Every row comes from one small tree of marks. The marks that hang from a mark follow it in brackets, in alphabetical order. Every link used is in the known rows. Which tree was each row made from?
Known rows:
kekag[bizu[lobot]]: |  2.85 |  0.85 |  2.00 |  1.15 | -0.60 | -2.10 | -0.98 |  4.89 | -0.37 | -0.63 |  1.42 | -1.99 | -1.74 |  1.98 |  3.41 |  1.25 | -0.02 |  1.93 | -3.46 |
zerefi[tobis velub[bizu[kekag]]]: |  0.38 |  0.80 |  0.97 | -1.36 |  1.25 | -1.52 |  0.32 |  4.13 |  3.35 |  2.30 |  2.25 |  0.17 |  0.31 |  1.60 |  0.59 |  3.32 | -1.09 |  0.23 |  2.93 |
tobis[zerefi]: |  1.60 |  2.39 |  0.75 | -0.26 | -1.10 | -2.64 |  1.57 |  1.35 |  0.16 |  1.10 |  0.25 | -0.40 |  0.13 |  1.83 |  1.98 |  2.72 | -0.59 |  0.90 | -0.11 |
zerefi[velub]: |  1.17 |  1.73 |  1.26 |  0.14 | -1.19 | -3.02 |  1.42 |  3.61 |  1.18 |  2.23 |  2.14 | -1.39 |  1.23 |  2.75 |  1.59 |  3.33 | -0.09 |  1.30 | -0.06 |
bizu[kekag tufime zafip]: |  1.22 | -0.92 | -0.44 | -2.19 | -0.54 |  0.77 | -0.01 | -2.07 | -0.70 | -2.15 | -1.68 |  0.45 |  1.14 | -0.28 |  1.87 |  5.10 |  0.27 |  0.97 | -4.32 |
tobis[zerefi[velub]]: |  0.15 |  1.82 |  1.01 | -0.90 | -0.69 | -3.51 |  1.51 |  2.03 |  1.05 |  2.46 |  0.01 |  0.02 |  1.90 |  2.04 |  0.39 |  2.17 | -0.51 |  0.62 |  1.73 |
velub[bizu]: |  2.29 |  1.98 |  0.93 |  0.59 | -0.94 | -1.12 |  1.20 |  3.18 |  1.07 |  0.85 |  2.89 | -1.70 | -2.78 |  3.20 |  3.46 |  2.92 | -0.52 |  1.26 | -0.54 |
bizu[kekag lobot tufime]: |  1.31 | -0.56 |  0.36 | -1.96 | -0.99 |  0.17 | -1.58 |  1.01 | -0.61 | -2.97 | -1.88 |  0.24 |  0.18 | -0.50 |  0.97 |  4.05 |  0.53 |  1.63 | -4.76 |
tufime[bizu[kekag lobot zafip]]: |  1.21 |  0.36 | -0.82 | -1.23 |  0.40 |  0.27 | -1.22 | -0.12 | -0.61 | -3.50 | -0.69 |  0.16 |  1.61 |  0.38 |  2.67 |  3.04 |  0.36 |  1.31 | -1.94 |
kekag[bizu[zafip]]: |  2.67 |  0.43 |  1.23 |  0.91 | -0.23 | -1.50 |  0.61 |  1.82 | -0.39 |  0.24 |  1.60 | -1.84 | -0.79 |  2.14 |  4.20 |  2.32 | -0.29 |  1.24 | -3.02 |
zerefi[velub[bizu[kekag]]]: |  0.30 |  0.86 |  0.42 | -1.45 |  0.03 | -1.12 |  0.85 |  2.45 |  2.07 |  0.99 |  2.35 | -0.12 | -0.30 |  2.63 |  0.68 |  3.64 | -0.73 |  0.64 |  1.06 |
zafip[bizu[kekag lobot tufime]]: |  2.22 | -1.19 |  0.19 | -0.66 | -1.00 |  1.08 | -1.17 |  1.26 |  0.06 | -2.88 | -1.83 | -1.18 | -1.34 | -0.34 |  1.02 |  3.39 | -0.26 |  1.00 | -4.11 |
velub[bizu[lobot] zerefi[tobis]]: |  0.58 |  2.34 |  2.36 |  0.06 |  1.39 | -1.91 | -0.63 |  5.16 |  2.66 |  1.12 |  0.01 |  0.17 | -1.08 |  1.15 |  2.13 |  2.04 | -0.99 |  1.78 |  1.45 |
tobis[zerefi[velub[bizu]]]: | -0.26 |  1.65 |  1.14 | -1.00 |  0.09 | -2.54 |  1.42 |  2.33 |  1.68 |  2.36 |  0.40 |  0.03 | -0.43 |  2.73 |  0.62 |  1.32 | -0.83 |  0.37 |  3.47 |
zerefi[tobis velub]: |  1.32 |  1.62 |  1.71 |  0.22 |  0.00 | -3.38 |  0.88 |  5.24 |  2.44 |  3.46 |  2.18 | -1.05 |  1.70 |  1.68 |  1.56 |  3.07 | -0.46 |  0.88 |  1.66 |
tobis[zerefi[velub[bizu[kekag lobot tufime zafip]]]]: | -1.78 | -2.26 |  0.18 | -4.84 |  1.65 |  0.69 | -1.56 | -2.34 |  0.35 | -2.01 | -5.34 |  2.91 |  0.73 | -0.97 | -0.86 |  1.66 | -0.05 |  0.25 | -0.70 |
velub[bizu[kekag] zerefi[tobis]]: |  0.08 |  2.38 |  1.07 | -0.45 |  1.41 | -1.19 |  0.55 |  3.29 |  3.24 |  1.41 |  1.28 |  0.71 |  0.18 |  1.30 |  1.17 |  4.10 | -1.67 |  0.96 |  2.85 |

Write each row's tree:
|  1.69 | -0.96 |  0.78 | -1.66 | -0.61 |  0.08 | -1.18 | -0.11 | -1.17 | -2.43 | -2.94 | -0.13 | -0.08 | -0.42 |  2.75 |  3.16 |  0.87 |  1.80 | -5.67 |
bizu[lobot tufime zafip]
|  0.62 |  3.04 |  2.00 |  0.98 |  0.93 | -2.14 |  0.91 |  4.74 |  2.99 |  2.58 |  1.55 | -0.36 | -0.66 |  2.05 |  2.27 |  2.95 | -1.35 |  1.33 |  2.99 |
velub[bizu zerefi[tobis]]
|  1.88 | -1.51 |  1.53 | -0.22 |  0.03 | -0.08 | -2.02 |  1.30 | -1.59 | -2.47 | -2.53 | -0.97 | -1.08 | -0.03 |  3.21 |  1.49 |  0.75 |  1.76 | -5.54 |
kekag[bizu[lobot tufime zafip]]
|  0.89 |  1.54 |  1.84 |  0.10 |  0.76 | -2.43 |  0.66 |  5.60 |  3.17 |  3.54 |  2.64 | -0.97 | -0.51 |  2.37 |  1.72 |  2.30 | -0.76 |  0.59 |  3.24 |
zerefi[tobis velub[bizu]]
| -0.13 |  0.52 |  1.05 | -2.58 |  2.72 | -0.07 | -1.03 |  1.08 |  2.40 | -0.67 | -1.53 |  2.25 |  0.32 | -0.26 |  1.86 |  3.29 | -1.27 |  1.18 |  0.13 |
velub[bizu[kekag lobot zafip] zerefi[tobis]]
|  0.14 | -0.55 |  1.62 | -1.22 | -0.25 | -0.67 | -1.32 |  3.29 |  0.70 | -0.45 | -1.52 | -0.46 | -1.26 |  1.24 |  0.65 |  1.62 |  0.60 |  1.48 | -1.00 |
zerefi[velub[bizu[lobot tufime]]]
|  1.17 | -1.65 | -0.07 | -3.18 | -0.11 |  0.99 | -1.55 | -1.61 | -1.02 | -3.57 | -3.29 |  1.11 |  0.74 | -1.16 |  1.71 |  4.27 |  0.58 |  1.42 | -6.03 |
bizu[kekag lobot tufime zafip]
|  0.88 |  0.79 |  2.23 | -0.83 |  1.18 | -2.18 | -0.85 |  5.94 |  2.85 |  2.04 |  1.13 | -0.37 | -0.98 |  1.55 |  1.59 |  1.29 | -0.45 |  1.05 |  1.55 |
zerefi[tobis velub[bizu[lobot]]]
|  0.09 |  0.18 |  1.78 | -0.20 |  0.54 | -1.28 | -0.39 |  4.57 |  2.39 |  2.29 | -0.14 | -0.86 | -0.23 |  0.98 |  0.78 |  2.25 | -0.09 |  0.62 |  2.42 |
zerefi[tobis velub[bizu[tufime]]]
| -0.41 |  0.62 |  0.72 | -2.14 |  0.91 | -1.67 |  1.39 | -0.33 |  1.31 |  1.85 | -0.89 |  0.92 |  0.15 |  2.01 |  1.19 |  1.47 | -0.79 |  0.15 |  2.04 |
tobis[zerefi[velub[bizu[zafip]]]]
| -0.32 |  0.61 |  1.48 | -0.44 |  1.65 | -0.19 | -0.04 |  1.10 |  1.80 |  0.67 | -2.55 |  0.61 |  0.16 |  0.05 |  1.90 |  3.11 | -0.64 |  1.15 |  1.10 |
velub[bizu[tufime zafip] zerefi[tobis]]
| -0.90 | -0.78 |  0.97 | -2.91 |  2.54 |  1.04 | -2.01 |  0.13 |  1.63 | -1.88 | -4.15 |  2.39 |  0.55 | -1.59 |  0.84 |  3.35 | -0.57 |  1.19 | -0.77 |
velub[bizu[kekag lobot tufime zafip] zerefi[tobis]]
|  0.64 | -0.36 |  1.83 | -2.06 |  2.07 | -1.30 | -0.84 |  3.29 |  2.43 |  1.32 | -0.27 |  0.65 | -0.30 |  0.85 |  2.39 |  1.48 | -0.40 |  0.84 |  0.26 |
zerefi[tobis velub[bizu[lobot zafip]]]
| -1.71 | -1.43 | -0.22 | -3.86 |  1.22 |  0.42 |  0.05 | -2.81 |  0.68 | -0.60 | -3.94 |  2.17 |  1.18 | -0.14 | -0.82 |  2.58 | -0.37 | -0.23 |  1.07 |
tobis[zerefi[velub[bizu[kekag tufime zafip]]]]
|  2.19 | -0.43 | -0.21 |  0.19 | -1.44 |  0.87 |  0.40 |  0.91 |  0.40 | -1.40 | -0.47 | -1.98 | -1.00 |  0.52 |  1.19 |  4.23 | -0.56 |  0.55 | -2.45 |
zafip[bizu[kekag tufime]]
|  2.75 | -0.49 |  1.08 |  0.73 | -1.45 |  0.09 | -0.73 |  2.73 | -0.11 | -1.68 | -1.65 | -2.44 | -2.18 |  0.46 |  2.21 |  2.31 |  0.07 |  1.38 | -3.76 |
zafip[bizu[lobot tufime]]
|  2.63 | -0.18 |  1.58 | -0.04 |  0.23 | -1.25 | -0.98 |  2.13 | -0.79 | -1.22 |  0.17 | -1.14 | -1.25 |  1.41 |  4.22 |  1.46 |  0.02 |  1.72 | -4.63 |
kekag[bizu[lobot zafip]]
| -1.20 | -1.48 |  1.10 | -3.41 |  1.24 | -0.27 | -1.08 | -0.83 |  0.21 | -0.89 | -5.15 |  1.65 | -0.12 | -0.22 |  0.26 |  0.64 |  0.29 |  0.61 | -0.49 |
tobis[zerefi[velub[bizu[lobot tufime zafip]]]]
| -0.82 |  0.25 |  0.67 | -3.32 |  1.01 | -1.30 | -0.53 |  1.28 |  1.53 | -0.22 | -1.28 |  1.96 | -0.03 |  1.06 | -0.68 |  1.51 | -0.80 |  0.45 |  1.36 |
tobis[zerefi[velub[bizu[kekag lobot]]]]
| -0.83 |  0.99 |  0.28 | -2.40 |  0.57 | -1.55 |  1.03 |  0.79 |  1.86 |  1.25 |  0.11 |  1.20 |  0.32 |  1.92 | -0.43 |  2.42 | -1.10 | -0.01 |  3.05 |
tobis[zerefi[velub[bizu[kekag]]]]
|  1.72 |  0.99 |  0.12 |  0.17 | -0.08 | -0.63 | -0.84 |  1.33 | -0.78 | -2.30 | -0.47 | -1.04 |  0.71 |  1.10 |  3.75 |  2.03 |  0.57 |  1.69 | -1.69 |
tufime[bizu[lobot zafip]]
| -0.38 | -1.23 |  1.29 | -2.57 |  1.46 | -0.01 | -2.28 |  3.48 |  2.24 | -0.37 | -1.91 |  1.01 |  0.18 | -0.55 | -0.44 |  2.45 | -0.03 |  0.69 |  0.44 |
zerefi[tobis velub[bizu[kekag lobot tufime]]]
